Known rows, with every way that one mark hangs from another
{Z802 {Z330 {Z120 Z167} Z192} Z406}: [ 0.06, -0.07,  0.08,  0.36, -0.17, -0.14,  0.10, -0.01, -0.03, -0.12,
  0.33,  0.26,  0.29,  0.18, -0.16, -0.22,  0.04, -0.02,  0.10,  0.09,
  0.18,  0.01, -0.16]
{Z509 Z406}: [-0.10, -0.04,  0.05, -0.02, -0.11, -0.05, -0.11, -0.06,  0.05, -0.03,
  0.05,  0.08,  0.11, -0.01, -0.01, -0.13,  0.12, -0.02, -0.08, -0.01,
 -0.05, -0.03,  0.01]
{Z963 Z802}: [-0.03,  0.07,  0.01,  0.03,  0.06, -0.07, -0.02, -0.03, -0.03,  0.11,
 -0.11,  0.04,  0.01,  0.16,  0.19,  0.01, -0.04,  0.11,  0.04, -0.01,
  0.13, -0.17,  0.06]
{Z583 {Z406 Z192}}: [-0.12,  0.01,  0.00, -0.07, -0.55, -0.09, -0.13, -0.08,  0.06, -0.02,
  0.18, -0.11,  0.14, -0.02, -0.02,  0.06,  0.11,  0.00, -0.02, -0.12,
 -0.16, -0.03, -0.16]
{Z963 {Z192 Z167 {Z406 Z120}} {Z802 Z330}}: [ 0.00,  0.10,  0.03,  0.42,  0.12, -0.24, -0.17, -0.08, -0.21,  0.17,
  0.07,  0.32,  0.11, -0.21,  0.24,  0.11, -0.03, -0.13,  0.66,  0.03,
  0.16,  0.05, -0.05]
{Z330 Z802}: [-0.04,  0.02, -0.08,  0.05, -0.06,  0.00,  0.07, -0.05,  0.04,  0.01,
 -0.06,  0.00,  0.04,  0.17,  0.07, -0.04, -0.05,  0.12, -0.15,  0.00,
  0.06, -0.01, -0.04]
{Z406 Z120 {Z192 Z167 {Z330 Z802}}}: [-0.18,  0.04, -0.12,  0.01, -0.09, -0.12, -0.20, -0.12, -0.10,  0.10,
  0.07,  0.10, -0.08,  0.03,  0.20,  0.23, -0.19, -0.14,  0.30,  0.06,
  0.03,  0.23, -0.12]
{Z802 {Z330 {Z120 Z167}}}: [ 0.21,  0.00,  0.01,  0.37, -0.08, -0.04,  0.05, -0.01, -0.09,  0.01,
  0.16,  0.27,  0.05,  0.17, -0.03, -0.14, -0.06, -0.04,  0.21,  0.08,
  0.21,  0.14, -0.02]
{Z330 Z120 Z192 Z802}: [-0.05, -0.03, -0.12,  0.07, -0.22,  0.15,  0.14, -0.05,  0.02, -0.04,
  0.04,  0.17,  0.18,  0.38, -0.03,  0.06, -0.09,  0.19, -0.39,  0.04,
  0.15,  0.09, -0.14]
{Z406 {Z120 Z167} {Z192 {Z330 Z802}}}: [-0.18,  0.03, -0.03, -0.01, -0.18, -0.15, -0.06, -0.18, -0.07,  0.14,
  0.14,  0.08,  0.08,  0.16,  0.11,  0.01, -0.12, -0.06,  0.19,  0.07,
  0.14, -0.07, -0.11]
{Z583 {Z406 {Z192 Z167 {Z330 Z120 Z802}}}}: [ 0.01,  0.02, -0.20,  0.07, -0.72, -0.11, -0.28, -0.10,  0.04,  0.00,
  0.23,  0.26,  0.03,  0.25,  0.19,  0.22, -0.12, -0.04, -0.10, -0.06,
  0.00,  0.26, -0.22]
{Z802 Z330}: [ 0.13,  0.00, -0.01,  0.24,  0.07, -0.08,  0.07,  0.01, -0.01, -0.04,
  0.04,  0.03, -0.03, -0.06,  0.03, -0.15, -0.01, -0.05,  0.29,  0.03,
  0.04,  0.16,  0.00]
{Z406 Z192}: [-0.10, -0.01,  0.01, -0.07, -0.19, -0.01, -0.07, -0.08,  0.00, -0.03,
  0.07, -0.12,  0.01,  0.00, -0.05,  0.11,  0.05,  0.02,  0.11, -0.02,
  0.02, -0.04, -0.07]
{Z802 Z406}: [-0.03,  0.00,  0.04,  0.01,  0.02, -0.07, -0.06,  0.01,  0.13, -0.04,
  0.09,  0.06,  0.10, -0.05, -0.03, -0.12,  0.08, -0.02, -0.01, -0.01,
 -0.04, -0.15, -0.07]
{Z192 Z167 {Z406 {Z120 Z330}}}: [ 0.17,  0.14,  0.06,  0.17,  0.12, -0.13, -0.10,  0.07, -0.17, -0.01,
  0.09,  0.48,  0.02, -0.17,  0.02,  0.17, -0.15, -0.30,  0.39,  0.04,
 -0.14,  0.07,  0.02]
{Z583 {Z406 Z120 {Z192 Z167 Z330}}}: [-0.14,  0.05, -0.05, -0.04, -0.38, -0.20, -0.33, -0.08, -0.06,  0.10,
  0.21,  0.12,  0.02, -0.14,  0.16,  0.22, -0.08, -0.28,  0.32, -0.05,
 -0.21,  0.27, -0.16]
{Z120 {Z330 Z802}}: [ 0.11,  0.09, -0.07,  0.10, -0.07,  0.00,  0.19,  0.01, -0.06, -0.11,
 -0.06,  0.19,  0.03,  0.24,  0.04, -0.03, -0.13,  0.04, -0.04,  0.05,
  0.15, -0.03, -0.01]
{Z509 {Z406 {Z120 Z167 {Z330 Z192}}}}: [-0.19,  0.01,  0.18,  0.09, -0.10, -0.16,  0.12, -0.05, -0.27, -0.07,
  0.16,  0.30,  0.32,  0.13, -0.16, -0.11,  0.00, -0.16,  0.11,  0.12,
  0.07, -0.04, -0.02]
{Z120 Z406}: [-0.08,  0.02,  0.03, -0.08, -0.21, -0.08, -0.05,  0.00,  0.11, -0.03,
  0.03,  0.17,  0.17,  0.12, -0.05, -0.08,  0.05, -0.01,  0.01, -0.02,
  0.02, -0.03,  0.01]
{Z406 {Z120 Z167} Z192}: [-0.24,  0.03,  0.12,  0.00, -0.06, -0.08, -0.08, -0.12, -0.16,  0.14,
  0.11,  0.00,  0.09,  0.00, -0.07,  0.09, -0.01, -0.08,  0.29,  0.05,
  0.06, -0.07, -0.08]
{Z406 Z120 Z192}: [-0.20,  0.05,  0.02, -0.09,  0.04,  0.08, -0.08, -0.10, -0.01,  0.12,
  0.02,  0.01,  0.01, -0.06,  0.00,  0.14, -0.03, -0.06,  0.24,  0.02,
 -0.04,  0.03, -0.10]
{Z802 {Z406 {Z120 Z167 Z330} Z192}}: [-0.10,  0.09,  0.17,  0.06, -0.05, -0.14, -0.02, -0.05, -0.11, -0.03,
  0.21,  0.24,  0.18,  0.03, -0.14, -0.03, -0.02, -0.18,  0.39,  0.09,
  0.11, -0.25, -0.12]

Rows
[-0.13,  0.11,  0.05,  0.10, -0.14, -0.09,  0.11, -0.11, -0.22,  0.03,
  0.06,  0.17,  0.12,  0.25, -0.03,  0.07, -0.15, -0.04,  0.26,  0.10,
  0.20, -0.12, -0.09]
{Z406 {Z120 Z167 {Z330 Z802}} Z192}
[-0.23,  0.07,  0.00,  0.10, -0.17, -0.12, -0.13, -0.10, -0.19, -0.04,
  0.03,  0.28,  0.06,  0.12,  0.05,  0.17, -0.10, -0.14,  0.28,  0.07,
  0.05,  0.16, -0.08]
{Z509 {Z406 {Z120 {Z330 Z802}} {Z192 Z167}}}
[ 0.04,  0.01, -0.05,  0.17, -0.22,  0.03,  0.04, -0.06, -0.04,  0.07,
  0.07,  0.25,  0.11,  0.39,  0.01, -0.01, -0.10,  0.14, -0.22,  0.05,
  0.25, -0.04, -0.07]
{Z330 {Z120 Z167} Z802}
[-0.14,  0.14,  0.04,  0.10, -0.50, -0.17,  0.05, -0.11, -0.15,  0.05,
  0.16,  0.20,  0.26,  0.22,  0.00,  0.03, -0.10, -0.06,  0.13, -0.01,
  0.01, -0.09, -0.17]
{Z583 {Z406 {Z120 Z167 {Z330 Z802}} Z192}}
[-0.19,  0.01,  0.10,  0.11, -0.02, -0.13, -0.02,  0.01, -0.29, -0.10,
  0.08,  0.32,  0.16,  0.00, -0.08,  0.11, -0.08, -0.24,  0.21,  0.11,
 -0.03,  0.26, -0.02]
{Z509 {Z406 {Z120 {Z330 {Z192 Z167}}}}}
[ 0.14,  0.00, -0.11,  0.12, -0.26, -0.03, -0.01, -0.08,  0.00,  0.06,
  0.14,  0.32,  0.06,  0.38,  0.12, -0.08, -0.16,  0.04, -0.19,  0.07,
  0.26, -0.02, -0.06]
{Z192 {Z330 {Z120 Z167} Z802}}
[ 0.00,  0.07,  0.04,  0.23,  0.32, -0.06,  0.00,  0.00,  0.12,  0.06,
  0.11,  0.23,  0.09, -0.16,  0.05, -0.23, -0.02, -0.16,  0.41,  0.07,
 -0.07,  0.09, -0.10]
{Z802 Z330 {Z406 Z120}}
[ 0.04,  0.04, -0.21, -0.04, -0.69,  0.03, -0.13, -0.14,  0.21,  0.01,
  0.23,  0.24,  0.12,  0.30,  0.17,  0.03, -0.06,  0.05, -0.27, -0.08,
  0.01,  0.06, -0.24]
{Z583 {Z406 {Z192 {Z330 Z120 Z802}}}}
[-0.23, -0.02,  0.01, -0.06, -0.13, -0.17, -0.37, -0.13, -0.07,  0.06,
  0.17,  0.18, -0.02, -0.14,  0.12,  0.13, -0.02, -0.28,  0.36,  0.05,
 -0.08,  0.22, -0.07]
{Z509 {Z406 Z120 {Z192 Z167 Z330}}}
[-0.09, -0.04, -0.12,  0.03, -0.20, -0.09, -0.04, -0.11,  0.13, -0.05,
  0.17,  0.13,  0.18,  0.03,  0.11, -0.11,  0.07,  0.03, -0.08,  0.04,
  0.28, -0.19, -0.21]
{Z963 {Z192 {Z330 {Z802 Z406}}}}
[-0.05,  0.02, -0.01,  0.09, -0.43, -0.05, -0.01, -0.05,  0.07,  0.03,
  0.10,  0.41,  0.28,  0.50, -0.04, -0.10, -0.06,  0.12, -0.21,  0.02,
  0.26, -0.07, -0.05]
{Z330 {Z120 Z167 Z406} Z802}
[ 0.07,  0.07,  0.00,  0.10, -0.07, -0.23, -0.07, -0.10,  0.03,  0.14,
  0.20,  0.33,  0.19,  0.03,  0.15, -0.15, -0.09, -0.12,  0.08,  0.03,
 -0.03, -0.20, -0.03]
{Z192 {Z330 Z802} {Z406 {Z120 Z167}}}
[-0.05,  0.03,  0.02,  0.31,  0.03, -0.18, -0.02, -0.07,  0.00,  0.01,
  0.08,  0.12,  0.18, -0.02,  0.15, -0.17,  0.12,  0.06,  0.35,  0.03,
  0.35, -0.20, -0.12]
{Z963 Z192 {Z802 Z330 Z406}}
[-0.30,  0.01,  0.08, -0.09, -0.07,  0.02, -0.19, -0.16,  0.05,  0.09,
  0.08,  0.08,  0.11, -0.08, -0.01,  0.02,  0.08, -0.08,  0.15,  0.01,
 -0.10,  0.01, -0.09]
{Z509 {Z406 Z120 Z192}}
[ 0.02,  0.06,  0.14,  0.10,  0.04, -0.16, -0.09, -0.05, -0.05,  0.16,
  0.16,  0.26,  0.19, -0.12, -0.03, -0.06,  0.01, -0.14,  0.20,  0.00,
 -0.12, -0.20,  0.01]
{Z192 {Z406 {Z120 Z167}}}
[ 0.06,  0.03,  0.00,  0.30, -0.02, -0.07,  0.06, -0.02,  0.09, -0.04,
  0.13,  0.30,  0.23,  0.27,  0.08, -0.18, -0.02,  0.10,  0.08,  0.05,
  0.22, -0.04, -0.12]
{Z963 {Z802 {Z330 Z120 Z192} Z406}}
[-0.31,  0.04, -0.01,  0.07, -0.03, -0.13, -0.21, -0.09,  0.00,  0.07,
  0.08,  0.08,  0.08,  0.01,  0.05,  0.18, -0.06, -0.06,  0.24,  0.03,
 -0.02,  0.06, -0.20]
{Z330 {Z802 {Z406 Z120 {Z192 Z167}}}}
[-0.01, -0.01,  0.03,  0.18, -0.11, -0.14, -0.06, -0.06,  0.12, -0.13,
  0.21, -0.02,  0.09, -0.10, -0.05, -0.16,  0.12, -0.05,  0.39,  0.00,
  0.02, -0.04, -0.14]
{Z802 Z330 {Z406 Z192}}
[-0.14,  0.14, -0.05,  0.11, -0.41, -0.15, -0.09, -0.06, -0.17,  0.01,
  0.08,  0.22,  0.10,  0.11,  0.09,  0.26, -0.16, -0.14,  0.23, -0.02,
 -0.08,  0.22, -0.19]
{Z583 {Z406 {Z120 {Z330 Z802}} {Z192 Z167}}}
[ 0.01, -0.01,  0.03,  0.14, -0.14, -0.16,  0.09,  0.09, -0.34, -0.23,
  0.06,  0.13,  0.05,  0.08, -0.12,  0.21, -0.11, -0.13,  0.17,  0.08,
  0.09,  0.21, -0.01]
{Z120 {Z330 {Z192 Z167}}}
[-0.33, -0.01,  0.08,  0.00, -0.10, -0.11, -0.33, -0.12, -0.12,  0.07,
  0.08,  0.11,  0.02, -0.12,  0.00,  0.19,  0.04, -0.18,  0.32,  0.02,
 -0.09,  0.20, -0.07]
{Z509 {Z406 Z120 {Z192 Z167}}}
